Each row comes from the steps of one path. Every step used is in the known rows, and no mark comes twice. Write the path behind each row, first mark first.
Known rows
zetepot sodo tapi: [-4.768  2.976  0.053 -2.487  0.531 -0.445  1.324 -0.625 -2.360 -5.126
  0.459  0.823  0.872 -0.496 -2.255  1.575 -0.174 -1.643  6.957]
zoso tapi sodo: [-3.157  3.534  1.578 -4.730 -0.051  1.450  2.819  2.442 -2.405 -0.975
 -1.566  3.100 -0.565 -0.799 -1.357 -0.461  2.438 -1.609  0.501]
logug sodo zoso tapi: [-4.796 -0.068 -1.963  0.020 -3.609  4.282  1.131 -0.618 -2.456  0.737
  0.321  2.734 -0.324 -0.680 -2.281 -0.600  1.582 -2.376  3.810]
tapi logug sodo: [-5.872 -2.728 -1.354  2.484 -4.156 -2.630 -2.474 -1.627 -1.542  1.404
  1.900  3.576  0.323  0.404 -0.538  0.823  4.673 -0.250  2.580]
bepabe logug: [ 0.118 -0.672 -0.760  1.256 -0.508 -3.997 -2.202 -0.842 -0.682  1.364
 -1.850  1.098  3.754 -0.882  3.498  2.815 -2.541 -2.260  2.037]
zoso tapi zetepot: [-3.034  1.082 -0.872 -2.322 -0.620 -1.108  2.303  0.053  0.827 -1.432
 -0.881  1.499 -0.022 -1.519 -1.590  0.316  0.714 -1.320  2.212]
sodo zoso tapi: [-1.228  0.767 -1.790 -0.129 -0.860  2.770  0.233  0.200 -2.537 -1.436
 -0.067  1.686 -1.948 -1.087  0.760 -1.361 -0.607 -2.814  2.528]
tapi zetepot sodo logug: [-6.604 -1.119 -1.618  3.895 -2.007 -4.068  1.010 -3.369  1.454 -5.481
 -0.804  2.419  0.429 -2.362 -2.786  2.143  0.301  0.558  7.460]
zoso tapi logug sodo: [-5.153  0.398 -1.143 -3.141 -2.684 -0.354 -0.207  1.083 -2.136  1.784
  0.824  3.685 -1.124 -0.421 -1.643  0.923  4.458  0.250  2.869]
zoso tapi logug: [-2.919  0.888 -0.737 -3.260 -0.941 -1.773 -0.855  1.544 -2.219  0.307
  0.526  3.040 -1.732 -0.499  0.409  0.689  3.036  0.109  1.938]
tapi logug: [-3.024 -2.047 -0.878  2.371 -1.869 -4.459 -3.195 -1.016 -1.574 -0.329
  1.703  2.695 -0.573  0.240  2.027  0.561  2.759 -0.607  1.398]
logug tapi zetepot sodo zoso: [-5.342 -3.590 -3.653  6.356 -2.521 -3.223  1.301 -3.291  0.707 -2.198
  0.116  2.190 -0.274 -1.512 -0.655  4.321  1.218 -3.557  5.692]
sodo zoso tapi zetepot: [-2.797 -1.027 -2.235  2.188 -1.442  1.054  0.996 -1.393  0.219 -1.855
 -0.074  1.868 -1.482 -1.678 -0.212 -1.672 -0.184 -2.341  2.809]
sodo logug bepabe: [-2.299 -3.827 -0.855 -1.047 -3.314  1.063 -2.930  0.195 -1.850 -2.615
 -0.707  2.575 -0.663 -2.575  0.190  3.878 -1.191 -0.137  5.071]
logug bepabe: [-1.921 -4.603  1.082 -0.314 -2.016  0.201 -3.227 -0.591 -1.024 -1.022
 -0.761  2.466  1.334 -1.588  2.589  1.906 -0.853 -4.409  0.975]
sodo tapi: [-1.224  1.855 -0.572 -4.367  0.058  1.464  1.198  1.108 -1.699 -2.654
  1.498 -1.078  0.827  0.375 -1.530  0.939 -0.774 -1.442  3.360]
bepabe logug sodo tapi zoso: [-3.837 -0.894 -0.884 -0.870 -2.209 -0.962 -0.528 -0.498 -1.476  2.563
  0.022  1.148  4.922 -0.422 -1.251  2.117  0.554 -0.111  4.066]
zetepot sodo: [-4.572  2.287  0.221  0.947  0.040 -2.216 -0.047 -1.774 -2.511 -4.478
 -0.707  2.147  0.955 -0.835 -0.070  1.596 -0.136 -2.843  5.400]
sodo zetepot: [-0.527  1.538 -3.280 -1.038 -1.412 -1.020 -1.500 -0.382 -0.930 -1.456
  1.142  1.597 -1.192 -1.358 -0.271 -2.062 -1.669 -3.163  5.061]
zetepot sodo zoso tapi: [-4.992  2.027 -1.007  0.897 -0.260  0.653  0.512 -1.309 -2.931 -4.197
 -0.658  3.063 -1.394 -1.721 -0.362 -0.107 -0.045 -2.752  6.318]

Which path is each row?
[-2.675  1.740  0.336 -3.762  0.340  1.179  1.101  0.881 -3.243 -2.863
  2.458 -0.849  1.125  0.434 -2.369 -0.549  1.053 -0.278  2.620] => sodo tapi zoso
[-1.442 -3.287 -2.019  4.458 -1.914 -2.809 -0.699 -0.610 -0.846  2.717
 -1.919  2.923  2.284 -1.318  2.991  4.218  0.164 -3.027  2.138] => bepabe logug tapi sodo zoso
[-3.389 -0.555  0.778  3.877 -1.406  1.337  0.778 -0.880 -2.000 -2.298
 -0.525  3.291 -0.294 -0.570  0.517 -2.669  1.601 -3.129  0.169] => tapi sodo zoso
[-2.994 -2.282 -1.755  3.837 -2.435  0.573  1.449 -0.241 -2.352 -0.089
 -0.094  2.922 -1.155 -0.537  0.359  2.766  2.473 -4.008  1.584] => logug tapi sodo zoso
[-2.453 -0.989 -3.069  0.802 -3.323 -2.345 -2.117 -1.275 -0.096  3.440
 -0.840  2.583  3.484 -1.627  0.100  1.112 -1.206 -2.047  5.603] => bepabe logug sodo zetepot
[-6.033  2.839  0.711 -1.978  0.649 -0.696  1.171 -0.764 -3.421 -5.212
  1.246  1.053  1.133 -0.487 -2.898  0.471  1.423 -0.665  6.446] => zetepot sodo tapi zoso
[-7.129 -3.937 -1.040  3.860 -2.764 -3.491 -0.537 -3.567  1.970 -5.108
 -1.214  3.313  0.726 -3.176 -2.047  2.719  0.166 -0.194  7.302] => tapi zetepot sodo logug bepabe
[-5.428  1.936 -0.544 -1.577 -0.228 -1.949  2.591 -0.840  0.489 -3.135
 -1.381  2.440 -0.038 -1.969 -2.346  0.815  1.223 -1.192  4.801] => zoso tapi zetepot sodo
[-0.003 -2.204 -2.651  1.890 -1.417 -4.368 -1.468 -0.249 -0.956  2.979
 -1.535  1.233  3.002 -0.943  3.324  6.532 -1.384 -2.874  2.894] => bepabe logug tapi
[-2.886 -0.771 -1.403 -1.236 -2.369 -0.739 -0.361 -0.433 -0.560  2.604
 -0.591  0.886  4.683 -0.537 -0.704  3.070 -0.580 -0.961  4.559] => bepabe logug sodo tapi
[-6.286 -2.257 -1.540  6.989 -1.575 -3.423  0.549 -4.840  1.853 -4.816
 -0.304  2.479  0.704 -1.917 -0.931 -0.658  0.037 -2.488  5.404] => tapi zetepot sodo zoso
[-3.635 -4.173 -0.164 -2.381 -1.855 -0.596 -2.912  0.506 -0.720 -1.040
  2.262  1.763 -0.017 -0.365  0.077  1.356  2.139 -0.457  3.063] => sodo tapi logug bepabe
[-6.136  0.612 -2.061  1.111 -1.848 -2.030  0.291 -0.797 -4.101 -4.271
  0.023  2.858 -1.050 -1.778 -2.405  5.384  1.675  0.650  8.840] => zetepot sodo logug tapi zoso
[-5.263 -2.487 -2.873  4.260 -2.050 -4.338  1.674 -2.555  0.770 -1.966
 -0.179  1.900  0.482 -1.311 -1.125  5.527  1.527 -3.159  5.320] => logug tapi zetepot sodo
[-1.429 -2.226 -1.104  2.362 -1.520 -3.987 -0.343  0.135 -0.853  2.961
 -2.264  2.629  3.040 -0.956  2.569  5.393  0.439 -2.708  1.774] => bepabe logug tapi sodo
[-1.590 -1.010 -3.852 -0.335 -3.038 -0.214  0.214  0.898 -2.877 -1.540
  0.110  1.239 -1.929 -1.208 -1.188  6.810 -0.034  0.388  6.211] => sodo logug tapi
[-5.988  0.539 -1.424  2.213 -0.834 -1.127 -0.955 -1.591 -2.637 -3.410
  0.100  4.116 -1.998 -1.538  0.125 -0.300  1.919 -1.457  6.311] => zetepot sodo zoso tapi logug
[-5.942 -1.579 -2.380  1.913 -4.117  2.908  1.638 -1.831 -0.343  0.393
  0.274  2.793  0.086 -1.158 -3.088 -0.909  1.978 -1.986  4.025] => logug sodo zoso tapi zetepot
[-6.301 -1.157 -0.645 -2.014 -1.809 -0.914  1.043 -0.512  0.724 -3.374
 -1.771  3.653 -0.717 -3.482 -2.633  2.534  0.958  0.147  6.636] => zoso tapi zetepot sodo logug bepabe
[-2.907  1.595 -0.389 -0.082 -1.434 -0.425  0.631  0.102 -1.162 -1.666
 -0.120  3.547 -0.592 -1.209 -1.266 -3.279  1.400 -2.789  2.502] => tapi sodo zetepot
